Known rows, with every step that occurs
w a k: [  5.8  -5.8  25.2  47.2   7.7  -9.6 -20.1 -11.0 -15.4  30.6  29.7 -26.3
  25.4   4.9   1.1  -5.1  22.9 -28.1 -10.6  -3.0 -21.0]
c a q g k x: [ 17.4 -26.9  -2.0  -1.2 -18.8 -12.9  -1.9  -1.3 -10.8 -33.0  11.6  26.5
   5.8  19.1  20.5  23.6  -5.5  31.9  -3.3  -9.1  10.0]
w a k x q: [ 15.1 -41.5  14.9  44.0  -2.7  -6.6  15.6  -7.7 -11.7   4.7  28.0  18.8
  18.3   3.8  -7.2  15.9  23.2 -25.3  -5.8   5.2 -11.5]
a q g w x k: [ -6.0 -12.7   1.3   8.6 -25.0 -16.5   6.2 -14.7   6.6   9.0  -1.6  44.7
   7.5  -1.3  14.2  -1.3 -28.3  13.3 -14.7  -7.0 -16.7]
k x w: [ 39.8 -21.6  -4.8  16.5  -7.4   1.7  23.8 -15.5  10.3 -14.7  19.1  -2.1
   2.8  -6.4   2.9   9.7  18.6  15.9  -4.5   9.5 -22.7]
a q g w x: [  9.5   5.2  11.8   2.5 -20.3  -8.1   2.7   0.2  13.1 -10.9  -0.3  24.3
   4.2   6.4   8.0   3.0 -19.3  10.9 -18.0  -0.1 -13.6]
k g w a: [ 24.8   6.6   9.5   9.8 -12.8  -4.8 -20.5   0.1  -7.4  39.8  17.3 -10.0
  11.4 -16.0   3.0   6.0  13.8  -3.8  -3.1  13.0 -37.4]
c a q g w x: [-10.6   2.8  12.1  -2.8 -19.1   3.5  -9.2  -5.1  -2.1 -15.4  -4.1  12.4
   9.4   5.2  23.6  20.4 -17.1  25.2  -9.5  -2.7   0.0]
l c a: [-19.7   3.6  19.0   7.8   6.9  22.1  -7.3 -14.2  -9.5 -12.6  -1.0 -16.3
  13.8  -8.9  14.0   4.5  13.4  35.3  -4.8  10.0  -0.9]
q g: [ 29.8   3.2   9.2   9.2  -3.9   1.7 -15.2   4.9  19.0  -8.9  18.0  -0.9
   5.9  -1.8   2.4 -10.2  10.7   8.0  -7.3  -9.7  -8.0]
a c: [ 19.9 -10.1  25.1  24.8  12.0  14.9 -12.6  -6.0   9.4 -26.2   3.3  -5.2
   9.0 -12.6  -3.6 -17.0   0.5  -1.7 -17.7  -1.6 -11.6]
w x k: [ -9.1 -11.3 -15.4  31.3   0.2  -3.6  11.4 -24.1  -4.7  76.8   6.7  22.6
   7.6 -16.8   8.9   3.9 -20.1  15.3  -9.2  -3.0 -25.3]
l c a q g k x w: [ -3.0 -14.3  -3.1  -5.9 -22.2 -11.5   2.8 -22.0 -12.5 -54.6   4.4  20.6
   7.6  -1.0   4.2   9.9   2.1  54.8  -4.5  -0.8   5.7]
q g k x w a c: [ 24.7 -23.0  -8.4  21.0 -18.8 -13.3 -24.8 -16.9  -8.9 -24.0  12.2  39.0
   8.3 -20.0 -17.7  -7.6   3.5  11.2  -4.1 -17.1 -19.5]
l c a k x: [-21.6 -20.4  13.3  23.3   2.9  11.8   9.9 -10.0 -15.0 -23.9   8.7  -2.6
  16.5  18.4  14.9   8.7  12.1  27.1  -9.5  12.3   1.5]
a k x: [ 20.4 -25.0   7.8  38.7   2.6  -6.6  21.7   0.6   4.0  -3.3  27.4  -3.1
  11.3  29.4  10.9   5.9   9.8  -5.0 -15.7   5.1 -13.5]
k x w a q: [ 43.4 -39.5   5.4  18.1 -14.2 -11.3  17.8 -20.3 -12.8 -16.5  22.1   8.4
   9.1  -3.7  -4.8  11.3  21.5  -5.2  -2.5  11.8 -23.9]
k g w x q: [ 17.2  12.9  -7.4   1.5 -15.1  -4.4  16.4   4.6  15.1  39.8  10.0  11.1
  -0.6 -24.5  -4.9  22.7 -12.1  20.3  -9.9  12.2 -22.9]
w x q: [  9.1   1.2  -0.2  19.9   1.9   4.8  27.1  -5.2  12.7  33.1   8.0  15.6
   1.9 -23.7 -11.3  21.4  -6.9  14.0  -9.9   3.4  -6.9]
l c a q g w x: [-35.6   8.3  15.0  -5.2 -17.0  11.1  -2.7 -11.3  -8.9 -26.1 -16.2  23.7
  10.2  -1.3  12.2   8.9 -15.1  41.5 -11.4   8.8  -0.5]
l c: [ -1.0   5.9  18.2  13.7   7.2  13.8   2.7  -9.9   3.2  -5.6   3.1  -7.8
   9.0 -10.6  -0.5 -10.5  14.0  22.2 -11.4  12.5 -14.3]

Rows
[-16.6  11.1   3.0  14.3  -9.4  -7.5   1.2  -2.0  -0.1  24.5  18.8 -16.2
  13.8  -4.2  13.7  31.7 -10.8  20.2 -10.2   1.2  -0.9]	c a k g w x q
[ 20.8 -26.5 -12.0  19.9  -9.6 -10.6  31.2  -6.6   6.4   3.1  11.4  40.4
   0.4 -11.0   0.7  27.6   2.9  26.3  -4.1  -1.4  -7.3]	g k x q
[ 17.0 -49.0  13.3  15.6 -21.7  14.1   9.1  -3.4   6.2 -57.9  -6.4  74.9
   6.8 -17.2 -12.1   9.3   6.5  -5.7  -4.0   4.8 -11.8]	k x q g w a c
[ 13.8   4.3   9.9  16.8   3.6 -11.6 -18.3   4.0  -5.4  17.1  38.6 -50.7
  16.5  15.1  18.3  12.0   9.5  10.7  -8.8  -4.0   0.7]	c a k g
[-36.2 -20.2  16.0   9.9 -17.8  12.1  11.1  -8.7   2.8 -62.5  -2.4  32.1
  15.3   4.4  12.0  14.3   6.6  32.4  -7.5   6.7   9.5]	l c a k x q g w
[ 33.4  -3.0  16.1   3.2 -17.7 -15.9 -12.9   1.6  -9.5  21.1  19.0  -7.2
  10.4  -6.2   2.9   6.8   7.4  -6.2  -8.0  13.6 -31.4]	k g w a q
[ 17.3   0.3   0.2   9.4 -11.6 -13.9  -2.4  -2.0  22.3 -10.5  16.2  24.5
   3.9 -23.8  -8.7   8.5   4.8  22.7  -5.0 -20.4   5.7]	x q g k
[-29.3  14.2  17.8   9.8  -4.4   2.6 -14.6  -8.1  -8.4  -7.6   9.5 -28.1
  18.9   4.9  17.9   2.6   4.4  31.1 -11.8  11.0  -6.7]	l c a k g w
[ 18.0  20.6  -8.3   4.6 -11.5  -3.0   1.3   5.2   6.5  55.7   9.6  -3.1
   1.1 -11.0   3.2  12.7 -13.9  19.7 -12.3  13.1 -34.4]	k g w x
[-16.7 -27.0  11.4  12.1  -7.9   7.3  12.0  -4.7  -0.8 -55.1  11.0  24.3
  13.2   8.9   1.8  12.4  11.8  29.7  -5.9   2.6  18.3]	l c a k x q g
[ 17.4 -10.7  20.2  -3.1  -9.1  -2.4 -14.8  -0.9   0.1 -35.4  14.5  -8.3
  10.6  12.4  19.8  10.2   3.9  17.0  -5.9  -8.4  13.2]	c a q g
[ 20.5 -40.8  11.4  36.6  -9.9 -11.0   4.8  -0.6  -6.1 -10.8  30.4  31.5
  16.7   6.8 -12.5   9.0  21.8 -22.7  -3.7  -2.9  -6.7]	w a k x q g
[ -5.4  -5.1  23.1  -6.3  -7.5   6.4 -10.5  -6.5  -6.4 -48.5   2.8   2.1
  11.1   5.1   8.4  -0.9   5.7  33.7  -8.3   3.0  11.6]	l c a q g
[ 20.1 -16.6 -12.9  24.1  -5.8  -8.7  16.9  -5.4  -2.8  19.9  11.9  26.6
   2.3   4.1  10.3  16.9   0.7  25.0  -6.5  -0.5 -20.2]	g k x
[  7.5  -0.4  18.4   3.9 -17.3   6.1   4.1  -1.3  33.8 -35.8   2.1  24.3
   6.6 -23.5   2.3   8.1   7.6  12.0  -6.2  -5.4  -2.5]	x q g w
[ 23.1  -9.0 -17.2  20.9 -11.1 -16.1  14.9 -20.9   1.1   9.8  16.8   7.3
   3.6 -11.5   4.1  14.3   6.7  31.2  -5.6  -3.8 -23.1]	g k x w
[ 15.2  -8.7 -27.4  18.0  -6.0 -15.8   7.5 -12.2  -5.7  90.6  21.3  16.7
   2.4 -16.6  -0.1   6.3 -22.4  18.8  -7.7  -0.3 -27.5]	w x k g
[-24.8   0.9  27.0  -8.3 -16.2  11.0 -11.2 -10.7  -2.8 -54.5 -11.3  11.0
  13.2   1.2  18.6   1.0   0.3  36.8  -9.5   7.3   3.8]	l c a q g w
[-38.4  12.5   6.1   9.3  -8.9   1.9   6.5  -8.7  -4.7   6.1   4.3  -1.4
  13.9 -10.7   2.5  20.0  -9.3  37.3 -12.0  11.8  -0.2]	l c a k g w x q
[ 34.4   6.9   7.7  23.9   4.2 -24.0  -8.2   9.4   8.8  27.9  45.6 -43.4
  11.9  16.7   0.9  -4.8   8.6  -4.3 -17.1  -1.3 -13.8]	a k g
[-19.4   1.1  -8.7  16.1 -20.2  -0.5  -6.6 -16.2   9.6  35.1  -5.7  43.9
   8.2 -16.7  15.0  -2.7 -22.4  19.2  -8.7  -9.5 -26.3]	q g w x k
